What can hang from each mark
j418: j925
j270: j242 j620
j921: j925
j252: j647
j647: j270
j620: j925
j242: j270 j925
j719: j270
j925: j242 j647 j719 j921

Every row comes from one small tree of marks. Brackets hold a mark, then the marks that hang from it, in the order of their numbers. Every link used is in the known rows. Which tree was each row made from?
In the rows, 128 means zero.
Known rows
[j418 [j925 [j719 [j270 j242]] j921]]: [ 91  85 130 134 122 149 120 133 162  86 135 125 193 136 116 121 138 119
 101 123 120  82 108  82]
[j242 [j925 [j719 j270]]]: [119 106 123 131 106 124 126 150 170  94 131 155 108 127 113 115 127 104
 136 113 130 105 129 113]
[j925 j242 j647 j921]: [107 133 104 145  98 100  98 105 152 103 126 115 169 159 109 115 126 135
 130 159  96  74 156 139]
[j921 j925]: [110 112 137 172  72 101 114 111 154 118 126 151  75 140 114 111 138 141
 165 129 113 137 152 107]
[j925 j242 [j647 j270] j719]: [126 133  92 135 122 127  95 129 155 103 129 129 180 146 102 167 118 115
 116 145 114 118 161 178]
[j921 [j925 j647]]: [112 117 129 179  77 103  98 103 152 116 126 145 100 152 112 137 130 126
 159 138 107 125 157 125]
[j647 [j270 j620]]: [109 103 120 128 121  95 117 117 147 108 140 161  65 141 119 111 130 162
 145 129 128 136 133 115]
[j719 [j270 [j242 [j925 j921]] j620]]: [ 89 100 151 107 129 130 126 124 153  99 139 149  74 137 125 106 129 109
 109 130 117  77 106  82]
[j921 [j925 j719]]: [115 106 125 172  87 115 116 123 156 114 130 153 111 137 108 125 137 129
 146 123 123 131 150 123]
[j719 [j270 j620]]: [106  98 136 149 120 113 120 126 149  99 132 159  46 146 125  90 138 133
 153 119 115 108 123 102]
[j418 [j925 j242 j647 j921]]: [107 118 116 146  96 120 109 116 170 100 128 109 203 144 113 125 124 123
 114 154  93  77 147 105]
[j925 [j242 [j270 j620]] j647 j719]: [109 125 106 155 136 151 107 123 156 133 133 138 187 147 111 175 115 108
 104 148 103  91 142 156]
[j647 [j270 [j242 [j925 j719]]]]: [102 118 125  97 111 124 117 133 162 100 141 148 135 120 109 167 122 137
 117 125 141 136 124 121]
[j252 [j647 [j270 j242]]]: [109 115 123 125 100 109 110 102 143 117 132 125 144 127 108 144 134 172
 140 144 131 146 118 113]
[j620 j925]: [122 113 115 170  92 114 112 119 160 111 130 155  92 135 121 108 121 175
 168 135 125 128 137 112]
[j242 [j270 [j620 [j925 j921]]]]: [100  93 118 147 136 134 119 106 146 141 140 152 129 152 130 105 119 173
 125 150 118 103 116 100]
[j270 j242 [j620 [j925 j719 j921]]]: [ 95  94 125 143 137 132 118 117 149 107 149 150 124 135 124 125 120 153
  93 142 129  82 109 112]
[j242 [j925 j719 j921]]: [107 102 112 126 103 104 129 136 170  98 137 147 154 131 111 107 125 130
 120 129 134  79 133 105]
[j242 [j925 j647 [j719 j270] j921]]: [113  99 110 125 120 122 111 135 160  90 134 137 163 151 112 113 121  89
 111 133 120  68 131 127]
[j270 j242 [j620 [j925 j921]]]: [ 94 101 136 146 126 122 117 104 147 109 144 149  88 138 128 114 121 165
 110 148 123  88 109  94]
[j620 [j925 [j719 [j270 j242]] j921]]: [103  97 113 142 133 153 106 124 146  96 134 138 148 149 119 101 124 137
 113 135 129  92 114 123]
[j270 [j620 j925]]: [119 102 125 167 111 104 123 120 156 114 137 167  58 135 129 102 119 167
 145 136 122 117 128 104]
[j418 [j925 [j647 j270] j921]]: [ 99  95 112 131 109 111 107 110 156  95 136 123 198 154 114 126 126 141
 122 146 113 100 134 101]
[j270 j242]: [ 91 120 139 153  85 111 112 110 158 101 128 142 105 126 113 154 136 169
 162 127 122 119 123  98]
[j270 j242 j620]: [ 93 107 148 146 106 106 120 112 153 105 138 157  67 126 120 142 132 158
 140 129 120 105 115  91]
[j620 [j925 [j242 j270] j647 j921]]: [112 131  98 153 122 144  96 101 150 135 128 120 199 162 120 130 108 144
 114 172 101  92 143 143]

Write each row's tree
[120  98 125 164 131 132 105 122 146 101 133 157  64 156 130 100 119 125
 143 136 111 108 124 120] -> [j719 [j270 [j620 [j925 j647]]]]
[112 109 129 147 110 108 102 106 140 120 137 153  78 158 116 133 124 121
 136 142 112 138 153 132] -> [j921 [j925 [j647 [j270 j620]]]]
[101 105 135 128 117 125 137 125 168 137 138 166 100 128 124 139 120 137
 133 133 123 107 119  87] -> [j242 [j270 j620] j925]
[ 93 111 121  89 121 124 116 125 157  98 142 140 158 130 109 151 123 140
 104 133 141 113 122 116] -> [j647 [j270 [j242 [j925 j719 j921]]]]
[114 116  93 146 131 160 111 122 154 133 132 127 206 147 117 122 114 145
 100 156 118  96 137 142] -> [j620 [j925 [j242 j270] j719 j921]]
[117 124  85 119 129 124  92 118 146 102 134 116 216 161 103 135 119 116
  95 155 114  90 159 175] -> [j925 j242 [j647 j270] j719 j921]
[111  97 132 168 103 133 112 130 148 108 130 151  99 148 112 113 140 103
 142 117 120 129 143 124] -> [j921 [j925 [j719 j270]]]
[100 105 128 148 115 141 109 133 154  89 131 144 129 136 111 139 138 128
 141 113 131 111 118 120] -> [j925 [j719 [j270 j242]]]
[106  98 122 129 131 138 136 139 170 133 141 164 140 124 119 151 118 124
 110 126 128 101 118 104] -> [j242 [j270 j620] [j925 j719]]
[117 114 103 150 130 142  93 119 148 105 137 142 162 143 113 172 109 147
 120 145 133 131 130 155] -> [j620 [j925 [j647 [j270 j242]] j719]]
[131 102 111 142 122 108 120 109 143 126 137 143 102 132 122 101 121 168
 130 151 131 144 121 116] -> [j252 [j647 [j270 [j620 j925]]]]
[121 114 108 115 138 116 115 114 143 117 141 143  98 149 124  95 114 152
 103 155 120 117 139 131] -> [j647 [j270 [j620 [j925 j242 j921]]]]
[124 132 117 167  93 131 100 120 157 118 127 132 155 145 104 156 124  91
 124 143 102 116 169 158] -> [j921 [j925 j242 j647 j719]]
[ 91 108 136  78 131 114 125 115 153 103 148 152  97 133 120 133 121 138
  96 140 131 105 115  98] -> [j647 [j270 [j242 [j925 j921]] j620]]
[123 115 104 117 111 111 111 138 166  99 137 151 156 135 107 160 113 113
 121 133 133 120 142 142] -> [j242 [j925 [j647 j270] j719]]
[117  95  97 158 115 118 113 122 155 103 136 145 156 145 117  95 122 164
 126 139 131  95 132 126] -> [j620 [j925 j719 j921]]
[ 96  98 110 119 122 135 128 127 164 127 137 144 202 138 113 131 123 132
 108 136 132  88 122 106] -> [j242 j270 [j925 j719 j921]]
[ 91  93 122 134 127 136 108 122 144  89 135 134 164 150 112 111 140 129
 116 125 126  83 113 118] -> [j925 [j719 [j270 j242]] j921]
[ 93 111 136 116 111 128 106 118 153  89 131 132 131 148 117 129 126 111
 124 135 112  82 116 104] -> [j719 [j270 [j242 [j925 j647 j921]]]]
[121 126 121 161 108 150  97 127 150 111 124 129 136 156 108 138 127  68
 120 138  97 114 161 159] -> [j921 [j925 j242 j647 [j719 j270]]]
[ 99 103 110 133 120 159 124 130 169 122 132 115 252 134 113 138 127 125
  89 145 110  85 131 104] -> [j418 [j925 [j242 j270] j719 j921]]
[ 89 107 143 106 108 130 116 123 155  90 130 137 110 137 118 111 132 118
 129 128 119  93 113  91] -> [j719 [j270 [j242 [j925 j921]]]]
[118 127 122 161  89 128 114 129 160 120 129 139 128 134 106 137 131 103
 128 133 110 123 164 142] -> [j921 [j925 j242 j719]]
[118  95  96 164 135 141  95 122 143  96 133 136 168 167 119  97 118 126
 122 144 121  84 128 144] -> [j620 [j925 j647 [j719 j270] j921]]
[127 127 116 163 118 122 112 118 159 117 134 148  91 142 123 128 108 133
 126 154 101 100 145 137] -> [j270 [j620 [j925 j242 j647]]]
